Each row was made from one path, in order. Every step used is in the known rows, and no mark comes twice. Write each row's path.
(in the rows, 128 means zero)
Known rows
E-W: [145 103  96  94 112 139 113 119 121  91 146 154 169 107 116 105 127 121
  99 138 136  86 174  93 137]
R-E-W: [159 108  37  85 124 123 117 132 113 132 134 138 184  94 154 110 156 105
 122 115 156  98 173  85 148]
R-E: [150 131  69  99 134 125  99 130 118 153 121 133 155 110 171 108 143 119
 120 113 156 137 134 101 164]
V-H-Q: [108  92 166 144 148 114  83 114 105 126 121 116  93 130 143 174 169 112
 107 138 150 122 112 137 155]
V-H-U-T-R-E: [ 94 126  62 161 176 128 119 131 134 193 119  80 100 158 142 112 102 108
 146  91 129 140 115 128 153]
R-H-U-E: [150 176 199 114 161 105 170 158 170  66 158 138 159 106 101 156 142 149
 156 134 113 127 136 132 123]
E-Y: [125 108 164  87  95 130  87  91 119 126 130 168 146 135 126  75 129 137
 100 137 118 135 109  98 104]
E-R-H-U-T: [ 91 200 132 169 166  96 189 104 154  81 169  65 118 167  74 108 108 167
 166 119 119 142  65 103 192]
V-H: [127  86 158 133 133 159  72 125 129 109 133 132  95 132 136 137 136 123
 102 134 135 132 112 115 156]
V-H-U-E: [142  92 202 117 159 136  99 164 174  77 146 155 131 118 130 167 139 116
 105 132 110 125 117 123 127]
U-T-V: [120 164  83 145  72 117 102 125  87 130 140 152 125 145 143  68  93 149
 120 112 131 114 105 121 137]
R-H-U-E-V-T: [171 109 176 135 103 152 204 157 201 104 134 155 153  94 130 174 127 143
 160 130 100 134 150 166  94]
V-E-R-H-U-T-Q: [ 55 211  77 154 200 115 170 122 117  81 152  67  66 175  71 127 160 154
 170 128 150 136  46 105 120]
H-U: [123 120 158 107 136 139 126 124 188  85 144 148 158 120 119 110 119 136
  96 134 138 124 125  99 146]
V-T-R: [145  82 137 131 144 152 120 129 119 158  99 106 126 139 111 121  93 101
 111 125 138 127 163 128 123]
E-Q: [129 122 163 130 167 121  84 100 131 114 114 126 143 117 114 137  78 148
 100 147 136 155 133 126 150]
U-E: [162 134 147  97 135 118  98 155 113 104 134 162 163 112 131 134 133 117
 101 142 111 119 147 118 128]
H-U-E-Q: [150 130 210 116 194  94 113 144 176  78 130 151 183 107 109 165  85 140
 107 146 109 145 135 133 119]
T-V-H-Q: [128 109 182 144 104  93  76 136  78 119 121 137  92 128 166 157 158 111
 117 116 151 112 103 133 135]
E-R-H: [135 182 161 135 159  99 153 114 110  76 154  70 119 151  87 129 137 148
 157 131 125 148  94  91 200]
U-H-Q: [107 166 129 149 131  53 155 123  79 154 117 129 130 112 136 114 156 131
 129 144 170 111  99 139 161]
E-V-H-Q: [114  85 134 144  87 143 102 110 114 159 121 133  92 125 165 168 162 118
 109 144 123 126 131 158 142]
U-E-Q: [158 133 180 114 181  94  85 136 117 104 118 149 164 109 116 163  90 135
 104 151 108 148 144 141 128]
R-H-U-T-V-E: [ 91 214 106 158  97 114 141 142 132  71 140 138  71 134 104  89 118 157
 179 109 146 130  88 107  90]
T-Q: [113 127 106  99 156 146 108 121 103 140 132 137 136 126 129 124 154 134
  96 143 160 121 128 132 122]
H-U-T-R-E: [103 164  40 138 162 112 149 126 132 193 119  87 147 150 134  83  92 119
 141  97 129 128 140 120 147]

Which path is each row?
[150 120 123 155  96 167 184 120 128 178 108  93 110 131 112 136 101 130
 168 129 112 149 185 172 113]
E-V-T-R-H
[107 120 139  75  93 146  52 107 110 100 112 177  94 138 121  79 147 124
 102 145 131 139 101  78  68]
V-E-Y
[176  62 157 112  84 169 159 162 205 109 126 180 174  98 148 156 114 118
 105 134 102 124 152 147  90]
H-U-E-V-T
[149 132 179  92 149 121 128 162 174  75 146 167 178 111 122 141 130 126
 103 136 109 117 136 111 121]
H-U-E
[133  86  70 133  95 131 108 122 106 199 106 119 108 111 204 175 185 102
 132 121 140 138 129 152 155]
R-E-V-H-Q
[ 75 214  97 185 168  71 177  92  57 189 117  55  96 156  84 127 119 137
 177 128 127 120 145 171 141]
U-T-R-H-Q
[151  66  25 110 107 182 148 133 123 212 101 142 144  99 202 143 158 114
 123 114 164 138 138 159 105]
R-E-V-T-Q
[ 69 145  75 137 166 144 147 110 148 143 149 133 133 138 119 100 123 153
 109 130 146 114  97 141 117]
H-U-T-Q
[150  74 105 135  79 181 140 128 129 190 100 122 129 137 134 118  87 106
 112 134 113 133 183 149 109]
E-V-T-R
[125  72 150 131  89 187 117 127 201 110 144 153 116 125 150 140 130 135
 100 135 110 137 124 130 133]
E-V-H-U
[156  59 107 131  58 192 131 120 159 146 115 158 137 112 152 123 114 125
 101 134 127 133 148 144 122]
E-V-T
[122  67 118 120 156 169 126 127 122 143 116 133 127 118 137 143 140 122
  99 130 169 123 119 146 108]
V-T-Q
[111 193 158 144 172  71 167 108  73 163 117  61 113 138  90 152 143 122
 169 134 141 124 166 153 142]
T-R-H-Q
[169 124 117  92  73 146 116 151 125 133 133 175 165 109 155 132 134 125
 105 149  83 121 162 139 113]
U-E-V
[145 122 235 117 160 110 181 138 152 129 119 129 144 131  84 139 112 123
 174 120  93 136 143 149  51]
V-T-R-H-U-E-Y
[ 88 187 121 165 145 123 181 107 170 105 157 116 121 133  91 104 108 174
 164 120 132 134 107 135 152]
R-H-U-T
[160 191 180 124 170  73 154 151  97  72 157  88 142 140  92 156 150 139
 164 134  98 139 105 107 171]
U-E-R-H
[ 82 155 121 115  58 122  82 122 127  92 128 191  92 149 127  43 106 146
 126 115 126 123  66  83  41]
H-U-T-V-E-Y
[139 114 103  79 109 115  88 102 107 164 119 158 153 118 166  77 147 123
 124 115 140 147 107  94 118]
R-E-Y
[ 96 132 117 187  96  94  90 119  64 147 128 128  72 146 155 134 134 126
 133 113 139 109  82 147 137]
U-T-V-H-Q
[ 88 159  97 150 153 129 144 114 145 157 134  97 136 164  91  81  77 131
 117 122 115 119 137 124 132]
H-U-T-R
[ 86 237  99 179 117  46 137 128  33  89 131  72  52 167 102 126 155 134
 190 118 143 127  56 108 139]
U-T-V-E-R-H-Q
[126 177 191 135 174  99 179 120 168  53 165  75 138 147  77 131 135 151
 155 123 129 143  87  88 188]
E-R-H-U
[106 149  54 123  76 130 108 149 128  56 144 176 122 125 114  77 114 124
 127 115 145  78 132  81  70]
H-U-T-V-E-W
[180  85 119 117  95 160 140 157 117 179 102 133 151 122 138 143  99  95
 118 137  87 125 193 168  86]
U-E-V-T-R
[140 128 156 156 158 137 166 122 115 149 108  80 107 136  93 141 101 122
 166 121 137 140 164 148 127]
V-T-R-H
[160 137 147 152 120 101 203 146  88 183  98  93 126 116 123 201 144 103
 181 136 100 123 193 206  88]
U-E-V-T-R-H-Q
[117  80 188 128 146 158  97 133 188  83 144 136 110 125 127 144 134 128
  97 127 137 131 107 104 153]
V-H-U
[143 145  73 100 157 112 110 135  88 194 104  89 150 135 151 108 122  95
 133 107 139 135 169 108 154]
T-R-E
[141  79  88 117  97 170 119 136 186 155 129 142 126 111 190 141 150 123
 128 107 130 147 122 121 151]
R-E-V-H-U
[134  60  82 124  95 199 144 125 132 171 116 153 132 112 162 139 142 131
 100 138 146 125 140 168  92]
E-V-T-Q
[161  88 143 118  86 163  91 155 126 130 133 168 119 118 161 160 145 118
 112 141  82 133 144 148 120]
U-E-V-H
